In the rows, zero is written as 128.
Known rows, with every step that occurs
vusov > giguf > pubopa > tefe > sude: 205 134 132 142 138 124 171 101 141 99 167 139 104 164 169 114 184 116 141 108 151 26 168 82 206 75 115 84 49 120 160 61 104 135 93 111 136 111 216 109 140 130 154 83 158 54 70 169 179 173 144 156 97 150 93 90 145 151 51 133 130 99 98 145 141 115 98 68 138 87
gagob > tefe > sude: 192 137 110 141 136 134 173 137 120 117 180 133 127 172 180 152 165 164 111 98 124 96 121 72 191 86 107 55 67 96 164 108 94 123 114 139 116 125 187 103 147 133 105 124 142 24 129 133 165 168 120 152 106 133 102 65 143 136 65 101 113 124 119 117 141 128 144 117 132 115
gemap > ridop > dulez > giguf > sude > tefe: 179 119 99 199 171 108 244 86 137 80 243 71 127 110 195 157 133 122 118 104 101 47 141 64 181 82 88 28 74 145 128 104 74 131 107 121 111 110 184 133 121 168 102 77 147 90 155 105 199 180 183 187 123 155 95 56 130 183 57 123 129 127 141 88 187 23 146 123 153 93
gemap > ridop > gagob > giguf: 179 110 96 137 171 102 204 111 105 84 181 87 114 102 168 172 180 135 96 103 117 53 134 73 160 74 71 70 107 161 160 133 122 165 126 152 117 113 139 99 126 164 107 117 169 66 144 118 142 180 143 210 108 137 116 102 158 144 61 149 127 118 131 90 164 101 182 145 134 126
vusov > giguf > gemap: 202 103 103 139 151 115 187 123 150 114 166 117 121 141 177 117 126 130 129 114 123 68 144 71 173 84 119 92 107 93 136 88 137 158 131 132 147 116 176 117 129 127 111 109 178 36 121 152 140 169 118 162 129 113 108 70 152 139 88 142 131 133 130 120 151 143 119 84 119 94
dulez > ridop: 179 129 93 144 151 135 175 99 93 97 146 110 124 152 175 175 147 143 118 137 124 93 144 114 166 78 120 65 102 120 151 132 127 163 114 152 121 101 153 95 132 134 102 107 145 68 112 138 172 148 98 180 128 117 124 86 153 167 53 114 143 147 151 126 137 104 124 129 144 113
giguf > pubopa: 200 111 116 144 148 153 160 103 130 113 154 136 129 148 192 138 142 126 114 133 110 55 151 97 181 89 144 106 96 110 149 104 99 145 84 119 122 121 189 110 108 135 111 91 164 74 115 161 169 150 122 162 125 141 120 75 152 157 55 147 131 125 121 150 174 110 146 103 134 125
vusov > ridop > pubopa: 228 111 100 162 167 121 204 124 132 116 186 123 125 138 150 162 164 151 108 112 112 85 118 74 161 84 99 73 93 110 151 98 143 167 116 137 154 101 171 123 107 168 121 116 145 69 87 137 168 169 128 142 96 137 118 78 157 161 82 138 115 134 146 124 156 108 157 96 142 142
giguf > gemap > ridop > gagob: 210 117 103 128 177 116 160 132 130 121 175 104 123 101 188 178 144 150 98 109 131 80 148 77 181 75 87 93 130 144 126 137 138 156 88 128 134 114 162 112 111 152 73 95 159 64 124 116 124 173 135 168 138 113 102 74 144 153 84 142 115 128 122 106 176 105 161 129 140 108
vusov > giguf > sude: 195 110 128 170 139 148 208 94 149 89 198 113 108 175 188 129 124 132 139 104 117 37 151 89 176 82 110 78 86 111 127 73 118 138 125 140 132 119 179 117 155 141 125 109 171 47 135 129 173 193 141 174 115 131 104 72 146 145 80 152 140 156 101 121 144 106 121 88 99 100
gagob > giguf > rasi: 167 100 127 152 159 121 217 103 130 90 162 104 140 140 159 125 152 125 96 110 97 49 160 74 171 93 114 53 120 107 183 118 129 139 122 147 129 131 173 96 105 115 122 101 158 70 155 148 173 120 108 191 96 169 135 95 152 147 72 158 143 115 152 112 144 156 177 115 137 118
pubopa > tefe > sude: 181 142 132 151 120 120 166 122 130 111 145 147 86 163 170 150 179 157 142 113 142 79 167 103 228 69 110 62 93 102 170 101 122 134 99 122 128 115 216 109 154 135 119 110 134 57 103 162 172 151 129 143 88 137 113 101 152 154 71 115 117 102 120 130 138 125 122 101 148 103
ridop > rasi: 203 116 118 163 146 138 179 123 104 120 159 139 107 170 182 159 137 144 128 118 95 79 150 107 188 89 115 82 134 92 160 113 141 149 121 122 131 118 175 113 117 128 110 112 151 62 130 163 153 155 96 190 112 104 149 89 142 164 84 141 131 159 139 137 145 141 145 141 116 139
pubopa > tefe: 167 123 127 158 144 117 159 110 130 97 133 137 87 143 167 134 149 151 115 126 130 94 160 95 212 63 127 60 116 104 174 110 124 151 98 135 110 125 202 112 130 124 122 120 150 66 132 183 173 138 136 171 106 119 135 103 160 169 56 139 126 127 133 116 142 128 140 102 131 121
gemap > ridop > dulez > giguf > pubopa > tefe > sude: 199 138 102 164 164 84 202 101 101 83 207 89 120 116 170 149 163 124 126 110 160 53 154 87 203 57 111 45 34 168 168 109 83 118 69 91 147 96 206 131 121 175 117 56 138 89 73 133 196 160 152 152 105 166 81 78 124 179 33 105 115 77 119 117 174 48 112 118 190 93
vusov > ridop > rasi: 233 134 119 169 172 154 184 126 98 130 171 128 124 167 158 185 136 139 111 120 106 70 128 87 184 93 105 65 132 90 161 90 151 175 121 128 137 121 182 97 115 157 132 114 167 61 113 161 169 172 100 175 122 121 167 83 145 177 90 124 135 158 148 133 146 132 177 113 138 146
tefe > sude: 200 127 123 156 113 146 166 132 134 126 154 143 103 180 172 154 170 161 149 113 121 72 149 109 191 85 114 82 98 107 158 101 129 134 113 114 124 120 188 115 152 150 97 105 148 59 111 147 163 164 114 146 99 136 103 76 152 136 90 118 122 122 122 130 135 127 127 112 142 113
gemap > ridop > pubopa: 197 105 80 156 167 105 202 137 131 94 182 103 115 121 173 134 167 142 106 102 101 96 140 87 161 68 92 76 90 141 154 122 154 161 93 129 159 95 144 131 100 151 86 101 124 69 102 116 162 159 144 170 111 131 103 80 144 146 68 171 109 137 134 138 158 98 115 131 158 135
dulez > giguf > vigiv > ridop > gagob > tefe: 188 85 97 153 192 81 212 143 89 79 206 101 142 103 175 220 170 161 96 96 89 70 122 57 154 131 104 49 82 105 166 171 82 124 105 163 112 85 144 118 106 136 170 120 200 103 129 115 150 178 102 191 104 134 119 85 133 169 28 118 108 144 166 34 162 121 181 152 119 142
vigiv > tefe: 181 114 96 137 141 105 164 117 125 111 144 141 103 164 160 164 141 160 154 107 117 83 152 102 177 95 130 67 94 100 166 114 119 160 89 132 102 99 165 113 115 115 108 130 178 43 123 161 174 157 116 170 102 143 122 81 160 154 91 148 156 131 142 116 170 132 129 126 119 128
ridop > pubopa: 198 90 91 168 141 111 201 125 142 105 186 132 107 144 183 138 161 156 119 109 97 87 140 94 170 81 111 89 103 118 151 124 129 143 117 132 146 96 168 129 111 139 104 119 131 71 104 133 161 154 118 160 95 122 105 80 152 151 74 153 111 137 134 133 154 124 130 122 133 135
vigiv > ridop > gagob > giguf: 169 86 109 153 145 109 204 129 123 91 167 120 126 118 188 196 200 159 120 104 102 48 161 86 173 87 86 71 89 144 167 141 111 142 140 173 114 108 140 115 113 136 136 117 187 92 133 142 129 186 105 194 96 113 120 136 155 152 71 138 114 123 145 75 161 126 199 152 103 123
dulez > giguf > pubopa: 195 110 87 169 163 125 191 99 119 98 180 105 132 132 185 139 140 127 123 117 107 49 151 86 159 96 158 89 68 121 175 107 84 130 98 111 117 116 178 121 106 158 139 94 175 90 111 152 186 131 127 179 119 151 103 60 139 168 37 130 147 125 147 131 161 105 153 102 150 116
vusov > giguf: 195 98 105 148 139 124 194 121 135 90 158 114 99 160 161 118 134 139 133 112 121 66 140 91 144 87 114 79 94 108 151 83 143 155 139 152 131 111 156 113 140 131 136 125 181 63 119 153 157 185 124 182 117 121 124 75 161 147 77 150 141 153 130 106 133 134 108 88 113 123
gemap > ridop > pubopa > tefe: 186 119 78 155 174 80 200 127 126 85 169 107 98 105 166 131 173 144 95 105 119 108 156 74 197 46 90 54 90 132 171 116 152 162 83 122 152 103 176 122 98 135 107 102 116 65 104 141 169 142 155 170 105 130 109 101 146 152 44 168 104 122 132 137 156 101 108 124 162 122
sude > tefe: 172 124 114 169 141 131 184 106 150 112 160 136 104 131 190 138 161 137 121 118 95 70 142 71 184 104 108 64 112 91 150 98 103 164 111 136 91 138 187 120 128 112 123 111 158 84 161 162 161 154 155 177 125 129 126 81 158 173 67 128 127 142 149 131 161 112 156 92 128 119
vusov > ridop > sude: 210 129 124 166 158 133 189 138 117 115 213 123 101 162 175 181 142 142 140 104 124 56 133 85 179 73 96 48 99 101 155 95 139 140 133 141 135 126 188 93 148 177 108 120 180 74 119 124 185 184 106 149 89 120 126 64 154 146 89 139 122 143 134 93 147 107 173 80 138 138
vigiv > ridop > gagob > tefe: 191 100 106 134 163 115 175 157 109 93 175 137 130 141 198 207 176 179 96 100 109 103 130 72 179 99 93 61 78 113 154 154 90 134 108 178 99 105 144 113 118 121 139 131 187 65 125 131 125 205 117 179 120 97 117 105 133 165 58 123 112 144 133 60 156 124 195 147 97 135
ridop > gagob > giguf > sude: 178 104 135 170 154 133 222 76 133 89 213 103 116 129 204 188 159 148 120 102 108 14 143 77 191 82 88 83 105 148 136 126 83 131 136 141 108 114 176 108 140 158 106 124 164 60 162 122 153 192 124 188 87 136 106 100 150 141 82 132 122 129 112 89 161 112 206 136 97 113
gagob > tefe: 180 117 92 140 156 135 172 124 117 102 170 128 126 150 176 144 140 151 93 115 114 112 117 70 172 91 119 60 95 92 163 120 93 142 116 153 108 130 164 102 129 120 116 134 158 37 146 149 165 160 114 177 127 120 128 66 148 156 48 124 124 148 132 113 146 123 162 121 117 135
gemap > ridop > rasi: 209 132 101 158 168 133 176 135 94 105 160 113 114 154 168 148 137 134 107 117 90 89 151 108 175 79 94 67 121 115 174 114 172 170 95 117 140 119 152 104 107 145 99 104 144 57 124 144 160 159 123 203 129 118 146 86 137 158 77 163 133 163 140 143 146 119 128 146 146 138
vusov > giguf > gemap > ridop > gagob > tefe: 216 116 80 111 204 91 189 134 118 92 208 92 135 106 181 153 146 132 75 89 136 84 114 21 159 87 77 68 87 134 133 111 113 150 118 157 131 114 146 101 125 134 117 112 174 18 129 105 115 208 145 189 144 111 88 64 137 143 63 132 131 138 116 80 163 107 146 104 119 100

Rows
209 121 81 166 193 103 202 129 91 114 187 81 140 117 187 148 127 120 113 92 91 79 149 77 180 75 112 63 112 108 174 118 151 156 101 97 160 124 156 120 83 154 100 90 146 48 132 133 150 129 115 197 133 122 124 65 122 161 69 130 129 137 159 131 151 118 144 139 168 101 -> dulez > giguf > gemap > ridop > rasi
189 119 84 170 190 87 209 139 118 110 234 82 109 107 202 145 132 127 141 92 108 63 157 69 178 53 104 52 87 125 170 124 127 123 117 107 154 126 167 120 117 179 75 98 156 63 137 103 168 141 127 170 104 122 90 37 128 132 72 142 116 134 150 100 150 96 140 113 173 88 -> dulez > giguf > gemap > ridop > sude
187 121 107 154 158 115 184 143 109 97 209 107 91 142 187 148 144 131 133 106 115 71 159 100 173 59 81 54 99 127 163 120 144 145 111 131 137 120 161 105 149 160 77 110 162 73 136 109 178 174 130 172 101 120 107 61 145 132 76 175 118 149 129 106 150 93 132 125 145 132 -> gemap > ridop > sude
177 117 93 148 177 110 202 120 126 110 160 92 142 94 176 131 153 119 86 105 106 67 151 61 193 58 99 70 108 133 174 114 140 175 117 119 139 140 155 97 98 163 74 99 153 26 162 145 150 140 127 178 124 148 117 92 147 125 68 148 119 108 150 131 172 119 163 124 161 92 -> gagob > giguf > gemap > ridop
223 111 98 122 183 106 179 127 131 109 182 92 120 106 179 149 140 133 107 95 137 52 140 57 156 84 79 91 107 143 124 106 146 164 112 144 152 106 149 106 128 144 106 98 183 50 111 112 117 203 146 186 139 109 90 72 144 142 84 153 132 138 122 95 161 111 132 102 130 96 -> vusov > giguf > gemap > ridop > gagob
181 127 97 139 189 93 190 85 111 69 179 93 119 83 176 161 195 114 77 116 138 32 159 52 203 59 89 65 77 171 171 120 91 166 87 127 113 122 182 92 101 149 139 88 163 71 124 153 162 160 153 197 107 147 116 118 141 160 23 155 122 93 127 111 178 82 185 125 150 119 -> gemap > ridop > gagob > giguf > pubopa > tefe
196 104 100 151 139 110 183 120 114 91 171 99 115 128 158 147 122 143 102 121 131 93 142 104 165 65 101 66 107 146 143 127 132 151 102 132 132 99 161 112 129 152 73 97 155 84 115 120 162 190 131 171 131 126 119 83 149 166 65 141 114 136 128 97 174 79 120 140 136 133 -> gemap > ridop > dulez
190 97 80 169 157 81 215 116 96 79 196 66 118 111 156 149 118 141 116 106 127 85 137 97 146 66 109 49 84 154 158 135 113 135 113 134 139 92 154 130 126 178 100 96 159 90 118 115 173 169 137 184 127 136 103 60 143 175 50 127 126 128 148 79 170 67 128 135 154 122 -> gemap > ridop > dulez > giguf
201 87 93 176 145 85 208 113 130 115 197 87 138 112 184 148 108 145 130 116 126 78 139 84 181 79 139 72 110 127 150 134 90 115 129 118 143 96 193 140 115 155 82 96 164 75 121 137 151 146 98 158 120 121 100 61 142 182 75 95 114 116 150 86 174 99 147 128 138 92 -> ridop > dulez > giguf > gemap
201 80 114 181 182 107 216 140 82 98 172 107 138 144 160 187 148 140 128 105 59 54 160 100 176 117 121 61 109 83 188 138 144 142 95 121 144 94 150 124 83 142 166 94 184 113 117 157 165 144 78 194 100 140 160 100 133 179 58 149 116 162 186 98 144 140 141 163 128 144 -> dulez > giguf > vigiv > ridop > rasi
205 101 58 169 193 76 229 132 132 110 213 74 132 88 189 131 154 135 110 87 95 91 138 60 162 66 114 67 82 133 160 124 138 146 102 103 171 94 149 141 80 170 92 91 127 60 110 112 156 129 133 167 119 144 76 51 126 145 68 144 113 112 158 130 166 97 118 122 179 92 -> dulez > giguf > gemap > ridop > pubopa
175 77 93 181 189 54 240 135 122 74 184 108 114 103 152 166 185 150 114 98 91 77 165 75 194 89 116 44 75 105 190 145 126 142 81 131 156 72 170 143 78 135 178 93 150 118 86 154 178 125 116 156 73 156 121 119 138 181 33 157 93 120 180 90 156 117 119 138 150 126 -> dulez > giguf > vigiv > ridop > pubopa > tefe
172 104 124 150 165 100 189 112 124 77 164 132 134 104 194 182 220 134 109 111 120 26 181 67 223 69 100 76 63 152 179 138 81 146 90 150 110 117 180 113 93 130 165 93 182 83 104 177 147 164 124 184 92 132 123 151 139 176 39 142 107 94 132 96 173 110 207 133 123 109 -> vigiv > ridop > gagob > giguf > pubopa > tefe
210 118 104 171 178 98 200 112 137 103 181 122 103 121 152 158 169 151 101 112 137 89 130 60 203 63 99 46 89 102 167 95 138 163 108 134 156 95 200 116 103 155 144 120 139 62 78 162 178 156 138 141 91 132 133 100 152 175 67 132 110 117 145 124 151 111 157 85 155 130 -> vusov > ridop > pubopa > tefe
197 134 80 168 179 57 217 130 135 108 205 89 118 94 182 136 192 141 127 76 134 82 155 56 215 49 95 47 59 132 170 111 132 134 85 84 183 97 192 148 97 170 105 82 100 43 79 125 171 123 149 132 87 154 63 70 121 142 59 120 93 82 138 136 153 96 106 117 200 69 -> dulez > giguf > gemap > ridop > pubopa > tefe > sude
179 96 88 147 157 94 215 109 122 98 185 76 150 89 171 138 136 124 94 114 123 67 138 65 192 54 88 66 106 149 150 128 120 157 120 116 142 110 166 115 104 161 53 92 153 45 146 126 142 162 112 167 120 142 112 93 146 144 71 127 104 112 138 95 190 90 155 146 140 96 -> gagob > giguf > gemap > ridop > dulez
210 92 90 144 156 96 202 122 130 93 192 83 130 117 162 125 107 122 109 111 142 75 136 76 165 65 91 76 99 142 126 101 142 156 120 131 164 97 155 120 124 149 77 86 166 47 111 119 136 200 131 159 140 122 99 72 143 161 83 140 117 132 127 95 176 87 96 109 134 96 -> vusov > giguf > gemap > ridop > dulez
186 86 118 145 171 105 216 94 107 91 179 103 117 108 148 189 170 140 105 113 108 24 132 67 163 117 91 93 134 125 152 147 102 151 121 148 111 97 169 81 124 139 130 116 183 96 155 134 153 167 97 190 79 152 125 101 168 150 54 144 113 135 145 66 166 139 184 144 108 150 -> ridop > gagob > giguf > vigiv
209 112 105 176 181 95 207 83 108 83 203 92 134 110 155 169 134 126 108 129 159 47 132 68 194 71 138 41 71 139 169 99 77 133 96 114 141 96 222 119 105 179 156 87 176 101 76 168 199 163 130 153 115 151 123 78 134 210 29 94 124 93 143 85 183 59 171 78 166 112 -> vusov > ridop > dulez > giguf > pubopa > tefe
183 110 116 133 193 105 210 114 111 76 183 83 135 113 155 157 170 126 67 93 102 46 153 66 156 94 66 52 121 155 161 143 140 143 111 152 141 111 148 92 109 134 116 94 153 84 146 113 157 150 126 215 112 165 125 94 139 143 69 175 143 117 140 89 154 124 184 134 139 121 -> gemap > ridop > gagob > giguf > rasi
183 93 103 130 177 77 211 94 104 92 185 107 116 113 139 218 175 153 127 103 112 21 136 65 167 122 89 72 119 129 156 150 95 161 99 144 109 75 157 89 102 121 131 125 197 74 145 144 160 168 93 188 70 171 122 97 164 151 76 156 139 125 149 67 193 142 165 152 97 144 -> ridop > gagob > giguf > vigiv > tefe
202 85 136 141 160 123 177 139 113 101 156 134 120 131 164 221 174 160 119 119 90 53 156 109 177 120 94 97 126 115 137 162 129 151 81 158 122 81 159 111 109 131 143 97 184 128 109 128 132 187 100 164 106 126 137 121 151 173 74 152 101 148 146 68 169 137 160 150 99 154 -> giguf > vigiv > ridop > gagob
181 117 118 138 144 93 213 101 112 111 167 119 125 149 134 186 188 141 149 94 103 21 143 77 194 112 98 71 83 108 179 120 101 160 91 113 119 89 176 93 116 136 118 106 171 46 129 147 189 148 95 149 55 203 111 89 168 123 90 138 131 103 147 109 171 145 133 140 131 115 -> gagob > giguf > vigiv > tefe > sude
227 142 102 122 173 115 166 145 118 123 202 110 139 123 200 193 177 159 93 94 134 95 116 47 198 81 70 69 89 130 130 135 102 138 94 129 132 116 176 107 129 151 73 101 140 15 121 95 122 188 132 144 121 129 74 58 122 130 69 100 103 106 104 93 165 105 165 132 147 93 -> giguf > gemap > ridop > gagob > tefe > sude
188 110 120 178 136 92 202 124 118 95 193 123 132 137 188 177 191 144 150 104 140 46 173 102 224 68 118 49 22 144 167 119 75 97 78 108 135 90 209 148 115 152 146 64 159 105 59 156 182 168 119 136 94 147 92 112 126 192 41 92 96 76 132 92 177 77 133 125 149 85 -> vigiv > ridop > dulez > giguf > pubopa > tefe > sude
